Each row was made from one path, in order. Every step used is in the known rows, and no mark comes twice. Write each row's path.
(in the rows, 128 means zero)
Known rows:
J, V: [121 131 126 119 106 146 137  97 115 109 127 131 136 165 115 176  95 158
 199 114 127 122 122]
E, H: [135 143 120 171 117 122 141  23 135 137 127  80 157 138  99  71 109 147
 188 133 105 125 123]
A, C: [139 132 125 123 193 132 135  94 123 117 137 109 110 128  71 120 112 158
 155 132 121 115 138]
M, Z, E, V, S, C: [118 114 154 147 204 119 120 131 133 133 145 246  99 102  78 141 141  89
 244 129 127 116 136]
C, A, Y: [140 130 122 117  32 130 136  68 103 130 121  92 142 172 115 146 113 150
  86 121 123 126  85]
S, C, A, M, Z, H: [137 145 134  94 141 133 105 194 119 112 113 101 125 127 173 131 128  88
  66 139 122 126 130]
C, A, M, Z, H, E: [133 145 103  99  87 123 118 242 158 126 110  65 157 117 191 124 138  87
  22 145 121 139 129]
A, M, Z, H: [145 141 129 100 152 126 107 220 133 105 119  93 160 130 176 111 139  94
 160 153 128 127 122]
V, S, C, A: [105 107 127 122 116 131 141  64  99 140 130 103 104 138  86 135 113 150
 116 110 113 110 143]
S, C: [138 134 133 126 184 131 131  86 106 116 133 101 114 129  74 115 110 155
 243 121 121 110 126]
S, C, A, M: [137 131 136 116 113 136 131  92 106 130 120  92 111 130 166 121 124 164
  68 120 115 125 127]
J, V, S, C, A, M: [ 94  97 129 104 107 149 146  89  95 140 130 138  96 160 181 206 117 166
  57 121 115 125 132]
E, M: [140 132 124 141 127 130 133  85 126 113 134  84 145 142  80  99 109 169
 183 121 171 135 126]
M, Z, E, V, S: [120 112 150 149 138 117 129 145 145 137 147 242 132 109  99 127 146  93
 209 126 130 125 133]
H, E, V: [127 140  95 158 132 113 143 136 146 123 128 151 136  96  88 129 146 161
 204 113 130 133 118]
E, M, Z, H: [140 148 125 117 155 127 109 184 138  94 121  98 157 140  87 113 116  92
 176 141 179 136 128]
S, C, A, M, Z: [143 131 137 118 121 135 111 101 108 127 126 105 115 126 170 111 135 105
  59 135 117 125 131]
J, V, S, C, A: [ 86 106 127 108  99 149 145  62  96 135 135 145  94 164 107 210  94 147
 109 111 119 114 143]
V, S, C, A, M: [111 101 131 115 120 130 142  89 101 150 135  96 107 132 164 136 132 168
  67 121 111 120 136]
S, C, A: [132 139 131 123 106 137 130  70 103 125 121  97 111 135  95 119 100 148
 107 106 120 117 132]
J, V, S: [ 95 101 123 115 108 142 145  90 111 129 143 135 128 170 110 192 106 161
 200 117 124 116 133]

Write each row's path:
[148 133 127 141 134 128 120  90 127 108 129  93 149 140  85  88 123 111
 172 137 173 134 129] : E, M, Z
[131 147  95 118 155 119 133 213 162 114 122  56 155 129  76 124 119 146
 180 134 172 140 124] : Z, H, E, M
[146 132 102 145 138 120 122 130 152 123 122  68 148 122  77  93 132 109
 167 143 170 139 128] : H, E, M, Z
[121 109 153 143  72 122 128 147 145 150 139 233 131 109 190 129 161 107
  31 124 122 144 133] : C, A, M, Z, E, V, S
[105 107 124 148 183 120 140  86 103 126 143 192  98 110  68 152 139 164
 249 108 127 114 132] : E, V, S, C
[126 149  97 105 149 118 135 235 155 116 121  64 154 128  95 129 117 133
 209 132 124 121 123] : Z, H, E
[119  99 135 116 128 129 119  96 104 143 135 104 109 130 169 126 144 109
  59 136 114 121 141] : V, S, C, A, M, Z
[132 145 109  98 152 125 112 235 143 124 112  75 125 113 169 136 139  83
  55 145 119 129 127] : S, C, A, M, Z, H, E
[138 145 130  94  78 131 105 207 131 110 116  93 157 133 194 116 136  91
  31 140 123 133 128] : C, A, M, Z, H
[157 139 156 168 150 126 118 105 165 152 131 132 160 127 179  55 130  92
 135 163 101 138 117] : A, M, Z, E, H
[148 139 152 141 143 131 137 129 152 127 134 137 145 136  78  90 104 156
 189 126 168 139 124] : Z, E, M
[102 105 102 145 126 115 150 127 130 154 132 152  97  94 155 161 162 173
  60 116 117 136 131] : H, E, V, S, C, A, M
[145 140 161 143 129 131 113 144 139 132 130 238 104  97 169 128 147  97
  62 128 126 137 125] : S, C, A, M, Z, E, V
[149 148 152 171 143 125 116  73 164 146 133 142 159 131 107  57 109  78
 181 150 103 128 126] : M, Z, E, H
[128 149  99 123  80 115 115 247 159 117 113 148 148  93 187 144 164  94
  20 135 131 149 121] : C, A, M, Z, H, E, V
[112 104 131 143 115 122 126  99 105 136 134 193 100 107 166 149 162 114
  61 123 124 131 135] : E, V, S, C, A, M, Z
[111 111 154 140 131 127 146 132 130 153 137 234  95 105 161 150 148 161
  78 112 116 133 132] : Z, E, V, S, C, A, M
